Each row was made from one path, in order. Every step used is in the known rows, and no mark comes twice. Write each row's path.
In the rows, 128 means zero.
Known rows
M-C-S-F-B: [118 131 149 155  89 145 160  96 136  94 153 126 143 121 126 127 115  77
 126 101 128 207 167 144  90 148  83 117 104 192 141  71 122 112 155 166
  71 128 140 127 130 136 134 159 125 154 125  95]
F-B-M-D-S: [101 163 174 123 122 112  87 106 149 112 157 154 168  99 171 118 168  80
  86 163 158 129 129 103 123  62 128 129 115 131 132 142 135 130 136 163
 155 126 125 135 170 148 172 112 165 155  75 102]
B-F-S: [103 163 159 111 174 103 100 185 118 102  97 164 151 139 111 129 139  53
  79 127 140 120 128 131 155 127 132 114 116 169 135 111 108 121 133 127
  99 142 129 111  99 174 148 111 166 148 106 128]
B-S-M-F: [ 61 127 150  89 137 164 133 143  91 148 161 115 134 137 117 125 138 118
 136 142 164 130 139 124 136  78 113 133  93 178 110  95 145  75 119 127
 153 109 135 104 102 135 114 150 147 145 154 149]
C-F-S-M: [ 85 146 137 107 159 161 154 120 135 135 142 135 162 152  97 139 120  15
 103 119 110 156 115 139 129  79 103 103  96 156 148 109 101 108 124 137
 108 157 150  97  50 158 125 114 109 130 107 133]
K-L: [119 169 191 115 149  80 122 182 168 136 158 129 168 107 127 115 180  78
  96 165 123 110 124 121 134 128 120 119 139 182  64 125 109 125 140  94
  99 157 108 109 105 178 131 125 184 147 127 115]
D-F-B: [ 88 122 204 146 146  68 126 125 162 129 113 148 142 130 131 140  92  82
  65 151 122 160 110 122 150 146 108 119 127 173 128  90 120 112 114 130
 116 168 113 109  69 148  88 125 108 169 101 132]
F-B-S: [105 123 167 117 117  76 118 133 174 126  89 123 138 153 144 135 143  55
  84 156 140 132 150 161 128 126 138 138 102 176 138  79 128  92 130 136
 108 110 117 174  72 165 134 170 155 159 189 141]
D-F-B-M-L: [100 153 199 140 142  48 101  94 145 137 142 107 175 102 123 105 122 116
  86 137 140 166 129 126  99 111 103 117 136 143 118 125 121 148 121 162
 146 153  91 112 132 134 102 117 130 159 121  86]
F-B-S-C-M-L: [151 108 122  73 109  94 186 120 151 170 127 100 168 126 142 104 140  87
 113 115 132 147 173 147 102  95 121 104  97 124 171  92 146 114 136 156
 160  71 109 141  95 164 160 167 120 123 210  91]
D-S-M: [101 134 147  85 144 139 145 140  82 114 196 165 113 141 124 126 151  91
 101 162 154 121 117 131 127  71 113 112 126 137 109 127 125  98 153 107
 142 168 147  75 112 150 160 112 104 136 114 127]
L-M-C-S: [166 184  99 123 136 143 155  78 126 107 151 129 114 145 104  88 163  83
 136 163 137 173 183 179 103 103 109  97  93 192 112 118 132 101 148 148
 107 158 182 131 157 152 126 112 134 138 138 169]
S-B: [147  89 185 121 118 103 152 173 141 114 144 127 157 119 146 124 134  93
  97 133 108 137 144 136 148 150  99 110 120 154  90 106 115 111 136 147
 114 142 127  93 120 161 132 141 125 156 111 153]
F-B-M-C: [137 167 201 132 107 115 117  85 187 115 106 118 183 128 167 118 192  67
 108 141 136 164 172 127  61  98 121 154 132 179 135 111 134 133 166 131
  98 139 113 114 140 123 150 158 140 149 181 118]
B-F: [106 115 174  85 157 109 118 185 130 109  98 140 149 128 124 100 152 101
  75 128 167 116 126 130 152 116 129 124 125 179 109 119 114 122 149 102
  99 156 140  83 100 152 147 114 136 153 117 144]
B-M-F: [106 159 182  97 148 130  97 127 130 137 173 129 183  95 144 111 159 115
 106 124 152 118 118 100 133  83 107 148 109 200  88 133 137 121 146 118
 134 149 118  79 119 117 119 121 138 167  83 136]
S-F: [ 98  86 159 118 117 122 111 176 100 110 169 147 161  97 139 123 107  83
  88 123 121 137 129 141 146 129 117 115 132 176  99 103 112 120 142 117
 113 166 119  97  97 125 127 120 117 157  64 111]
C-F-B-S-M: [ 58  81 149 108 126 150 173 120 167 157  96 105 144 191 137 118 123  39
  92 122 140 159 125 132  97  91 122 129  85 160 158  90 125  93 121 156
 107 108 144 131  58 139 120 184 118 134 188 141]
F-B-S-C: [110  86 152  95  95  94 163 161 159 127  63 118 136 151 155 124 127  80
 104 147 108 131 175 154 119 150 127 133 119 160 154  97 147 102 145 128
 124  70 115 141  73 139 148 157 134 157 237 127]
L-M-F: [123 166 120 119 157 142 121 107 102 147 133 155 158 125 129 102 141 111
 106 155 148 134 132 140 152 104 105 133 109 190  66 136 138  96 131 141
 131 178 148  99 117 138 101 110 140 159  76 184]
M-C-S-F: [125 127 131 137 106 154 143 122 117  91 203 120 137  99 111 123 114  98
 136 103 124 186 155 156 120 116  88  97  95 192 115  83 118 117 148 135
  97 134 152 117 144 132 134 122 115 144 110 104]
L-M: [149 136 121 115 150 112 133 124 117 129 115 152 137 152 139 101 164  75
  84 185 127 124 152 171 135 113 134 124 130 167  84 138 127 108 140 129
 120 174 140 118 114 141 122 101 133 161 102 176]
K-L-M-B-F-S: [116 211  99 145 174 108 126 223  89 139  40 148 161 145 123  48 182  89
 107 153 135 118 147 112 123 147 138 155 159 173  74 139 127 166 124 154
 116 159 152 118 182 182 155 136 240 114 122 134]
K-L-M-D: [113 184 135 133 152 122 112 154 132 143 131 138 167 123 136  90 200  96
 116 201 131 113 166 120 137  96 134 116 124 144  67 164 124 125 120 147
 142 144 134 139 184 163 135  90 224 137  91 134]
K-L-M-D-F-S: [ 89 210 119 173 185  89  98 137 102 135 123 148 168 111 100  97 141  79
 112 204 109 139 127 129 175 113 127  88 104 138  96 154 130 140  79 157
 163 160 124 147 171 162 105  58 237 134  62 113]
C-F-S-B: [134 113 147 141 138 130 169 146 172 126 138 121 177 134 130 132  87  29
 103  96  67 167 114 148 161 132  80  98  86 150 116  98 100 114 112 165
 103 150 153 102  75 175 121 130 123 135 103 147]
C-F: [117 121 177 101 163 118 137 134 183 131 148 112 166 110 131 116 111  56
  80 120 119 140  97 151 146  84 112 117  98 189 103 112 106 111 140 102
 101 161 146  93  70 165 111 107  88 146  77 154]
B-F-S-M-L: [ 93 149 147  88 156 131 126 158  69 114 123 137 158 135  80 109 147  93
 119 123 160 144 165 141 111 114 114  87 139 113 134 113 103 131 148 159
 133 126 127  99 121 169 164 109 171 120 143  81]
S-M-B-F: [ 74 104 170  78 148 148 162 223  79 149  87 140 141 119 132  81 157 127
 106 124 186 130 152  85 111  94 121 151 168 171 130 106 115 128 148 132
 138 153 156  59 144 150 169 152 133 140 123 143]
D-F: [ 91 126 193 119 169  75 110 150 139 129 159 137 131  85 116 126  87 105
  72 163 125 142  87 131 174 104 117 100 126 184 113 113 123 111 119 106
 140 181 117  86  88 152  94  87 100 159  74 146]
C-M-D-F-S-B: [109 122 150 151 172 121 145 134 116 145 176 150 187  83 122 133 106  74
 101 124 104 153  99  89 198  72  96  62  56 116 163  99 130 114  81 204
 185 166 132 116 141 178 123 107 151 135  22 107]

Write each row's path
[118 141 191 125 119  89 117 121 171 126 104 136 179 151 170 117 181  56
  72 138 135 137 147 118  96 125 132 153 130 173 129 127 122 136 152 140
 104 155 107 115  87 127 137 160 146 181 135 122]  F-B-M
[121 207 121 130 169 129 126 141 120 160 143 139 176 120 125  94 175 113
 118 165 130 119 133 117 137 126 107 147 125 188  35 150 139 125 124 127
 114 170 137  99 136 142  91 127 202 144 107 154]  K-L-M-F
[111 133 175  97 162 108 126 218 118 129  82 131 143  82 142  85 138 121
  87 124 172 127 138 124 128 104 131 150 158 192 109 106 117 135 147 118
 120 151 142  85 147 158 157 128 129 145  91 144]  M-B-F
[ 86 122 165 168 152  99 117 160 114 114 152 145 161  75 118 145  72 101
 112 148  90 162 134 120 191 122  87  67  90 117 142 105 119 116  76 197
 173 137 115 124 155 173 114  78 171 153  46 122]  M-D-F-S-B
[115 136 161 146 125 127 103 144 128 106 150 132 202 106 143 119 164  69
 118 133 103 139 163 130 142  93 104  95  90 118 134 140 122 134 112 205
 158 111 111 134 180 156 165 100 205 151  88 112]  F-S-B-M-D
[130 144  80 114 122 103 173 222 108 168  71 100 134 134 155  49 175 128
 134 183  99 106 172 144 100 138 135 157 150 166  80 141 157 142 129 127
 155  97 141 134 189 147 146 135 198 122 229 142]  K-L-M-B-S-C
[125  97 131  82 107  96 153 222 118 139  93  99 120  78 153 105 119 127
 130 150 111 121 173 160 130 108 123 143 143 182 135  95 148 112 137 107
 161  78 135 123 139 164 158 126 123 139 202 141]  M-B-S-C
[152 145 180  91 141  79  97 126 135 126 187 106 177  96 121  96 169 101
 105 139 140 128 156 158  96  85 123 109 139 146  93 142 113 140 157 140
 137 132 102 115 151 156 147  98 142 146 103 101]  B-M-L
[ 69 136 148  91 163 147 133 178  76 110  98 176 145 173 103 120 154  63
  96 132 157 131 135 123 138 120 124 110 118 146 149 117 117 117 134 136
 117 146 136  94  81 152 160 121 170 134 146 114]  B-F-S-M
[149 194 159 127 148 143 124 106 173 109 131 107 176 101 110 140 107  27
 122 120 100 187 124 162 117  81  99  98  95 181 148  94 112 106 127 118
  78 155 154 126  79 165 130  98 112 115 116 144]  M-C-F-S
[141 142 126  86 147 109 148 181 135 168 133 102 147  75 154  93 170  72
  90 139 163 121 124 127 141  34 144 135  91 177 148  80 136  96 120 138
 147 140 153 148 128 190 167 169 114 124 100 149]  C-M-B-S
[174 159 154  81 158  89 142 112 150 157 205 118 173  79 121 108 167  77
  89 129 151 134 131 146 124  43 122  93 102 136 121 108 117 115 146 140
 144 162 132 116 112 186 151 123 102 125  67  99]  C-M-L
[121  62 178 115 141 120 154 211 128 109  95 139 162 144 142  96 141 115
  92 106 143 128 132 114 142 155 113 127 123 158  89 112 118 129 142 145
 116 144 129  62 123 142 135 144 152 153 123 159]  S-B-F
[105  84 155 123 150 152 130 192 106  96 144 161 147 101 143  91 130 146
 110 126 160 126 125  94 181  96 102 107  99 114 102 133 118 124 121 157
 171 118 150  73 202 166 162  99 155 133  70 133]  M-D-S-B-F
[ 97 206 154 118 161 121  83 113 115 121 166 143 194 102 124 134 149  66
 112 112 132 133 119 126 137  96 101 126  98 193 105 126 135 126 130 145
 125 140 117 102  96 138 125 114 176 152  79 120]  B-M-F-S
[102 166 151 120 133 123 138 173  89 134 122 143 148 100 123 130 146  58
 119 147 122 148 156 131 110 101 106 122 153 157 138  92 112 116 128 153
 135 159 154 118 116 176 173 134 136 136 116 115]  F-S-M-B
[123 109  75 101 147 176 164 121 126 135 148 147 145 115 135  74  94 114
 111 153 104 137 131 142 157  50 110 104  96 123 104 171 136 122 123 133
 188 123 183  85 156 134 131  45 100 130  83 159]  L-M-D-S-C-F
[ 91 172 156 146 173  66  98 133 119 113 142 158 146 107  93 147  86  59
  79 158  99 150  88 140 176 120 115  92 109 170 132 106 116 116 100 121
 131 185 113 122  73 172 107  76 135 156  65 121]  D-F-S
[103 121 110 185 157 122 126 130  84 121 117 161 163 124 118 111  97  98
 118 173  88 161 136 137 186 135 103  79  92 105 120 139 126 114  76 210
 185 159 128 128 177 154  98  74 194 148  56 153]  L-M-D-F-S-B
[ 96 117 149 142 103 114 102 122  97 107 174 152 171 136 169 102 130  74
  70 119 127 140  95 100 124 129 111 148 127 149  94 134 122 147 159 159
 131 157 117  92 131  91 149 159 137 167  83  87]  D-S-F-B-M
[ 70 170 170 142 166  93  63 120 120 109 154 151 178  81 110 115 120  72
  91 163 122 143 111 116 175  64 126  83  85 143 150 144 126 134  92 158
 181 139 112 131 150 145 117  52 181 154  40  96]  B-M-D-F-S
[141 157 100 157 145 147 144 123  86 132 124 159 177 146 130 118 121  88
 131 124  94 155 141 139 155 157  77 121 103 155  74 122 139 105 108 197
 137 156 152 106 136 147  98 136 185 145  97 179]  L-M-F-S-B
[103 192 118 148 140 107 132 134 140 166  78 114 163 164 140  90 171 100
 118 161 138 131 148 111 112 151 122 165 101 181  61 115 153 105 113 156
 110 119 126 159 144 137  91 186 233 140 185 149]  K-L-M-F-B-S
[152 122 136  74 134 122 204 183 135 171 134 132 166  67 162  90 141  96
 103 126 109 126 151 116 122  69 115 133 132 176 150 110 142 128 151 119
 161 146 153  81 105 163 180 139  72 139 105 128]  S-C-M-B
[109 111  82 143 127 163  95 122  48 103 179 169 143 106 144  86 113 117
 104 167 140 140 129 139 177  83 122 111 113 119  77 158 130 117 132 171
 177 160 153 114 193 117 145  71 153 149  10 124]  L-M-D-S-F
[108 174 117 128 167 103 149 230 109 154  49 126 155 135 147  34 195 130
 100 152 160 112 144  92 107 134 137 160 166 186  53 148 125 158 138 130
 120 165 156  84 193 156 142 145 206 120 117 147]  K-L-M-B-F
[ 75 161 154 114 127 158 184  85 131 149 165 145 129 164 105 133 127  84
 130  97 166 174 157 105 109 120  63 120  87 191 132  83 130  92 139 175
 104 119 150  94  81 136 113 177 142 158 126 132]  C-S-M-F-B
[135 176 130 128 148  93 134 167 136 139 123 139 167 153 132  81 193  83
  98 187 120 112 144 142 118 128 135 126 134 167  53 153 121 137 131 122
 111 175 131 118 137 153 115 117 190 145 134 143]  K-L-M
[145 166 146  98 152 106 161 160 140 169 162 133 164  65 158  88 172  71
  84 127 150 131 125 104 134  40 126 129 120 177 132  91 119 115 145 122
 132 176 154 108 114 194 168 153  90 134  48 139]  C-M-B
[ 37  92 167 124 130 108 143 142 108 145  94 131 119 175 120 128 112  88
  91 165 143 151 119 120 125 120 120 123 106 149 157  82 145  90 100 149
 142 131 119 123  83 129  93 161 138 156 182 136]  D-F-B-S-M
[ 91 157 159 110 143 170 133 147  84  99  87 145 156 150 101 126 169  74
 135 136 156 164 164 113  96 102 120 111 125 157 159 109 123 119 153 113
 107 133 144  85 124 140 168 124 157 111 179 119]  B-F-S-M-C
[135  91 183 127 120 109 142 169 136 119 153 116 177 145 169  96 168  95
 100 130 108 122 142 123 122 122 107 122 111 155  90 137 123 144 138 158
 136 147 113  75 141 130 142 141 153 166 127 143]  S-B-M
[ 97 113 157 116 134 105 149 125 205 141  93  89 149 153 141 127 108  47
  81 120 134 152 116 150 126 101 127 138  81 177 134  82 121  89 115 140
  91 120 141 158  63 162 114 169 117 143 160 153]  C-F-B-S
[ 85  70 138 109 102 113 104 184  94 115 149 119 135 126 132 116 106  88
  97 132 129 128 126 165 161 120 135 122 103 168 103  99 124  98 120 130
 122 123 120 140 107 136 130 136 144 161 119 117]  B-S-F
[116 157 161 107 139 115  95 138 134 109 204 163 130  66 134 129 134 103
  93 172 150 122 127 133 175  45 127  94 109 134 106 131 124  95 128 128
 163 134 147 127 157 181 162  68 126 140  38 124]  M-D-S
[ 87 130 134 145 171 110 106 117 107 130 132 154 131  98 117  92 112 123
  90 195 141 143 133 143 183  72 126  92 106 139 104 147 133 107  90 155
 183 174 142 122 169 138  88  46 148 164  36 156]  L-M-D-F
[111  62 132  74 133 136 172 170 164 137 118  85 146 148 131 103  94  81
 111 125  98 130 121 170 142  92 117 120  86 175 133 116 131 103 134  98
 135  80 151 111  72 141 115 110  95 134 188 141]  B-S-C-F
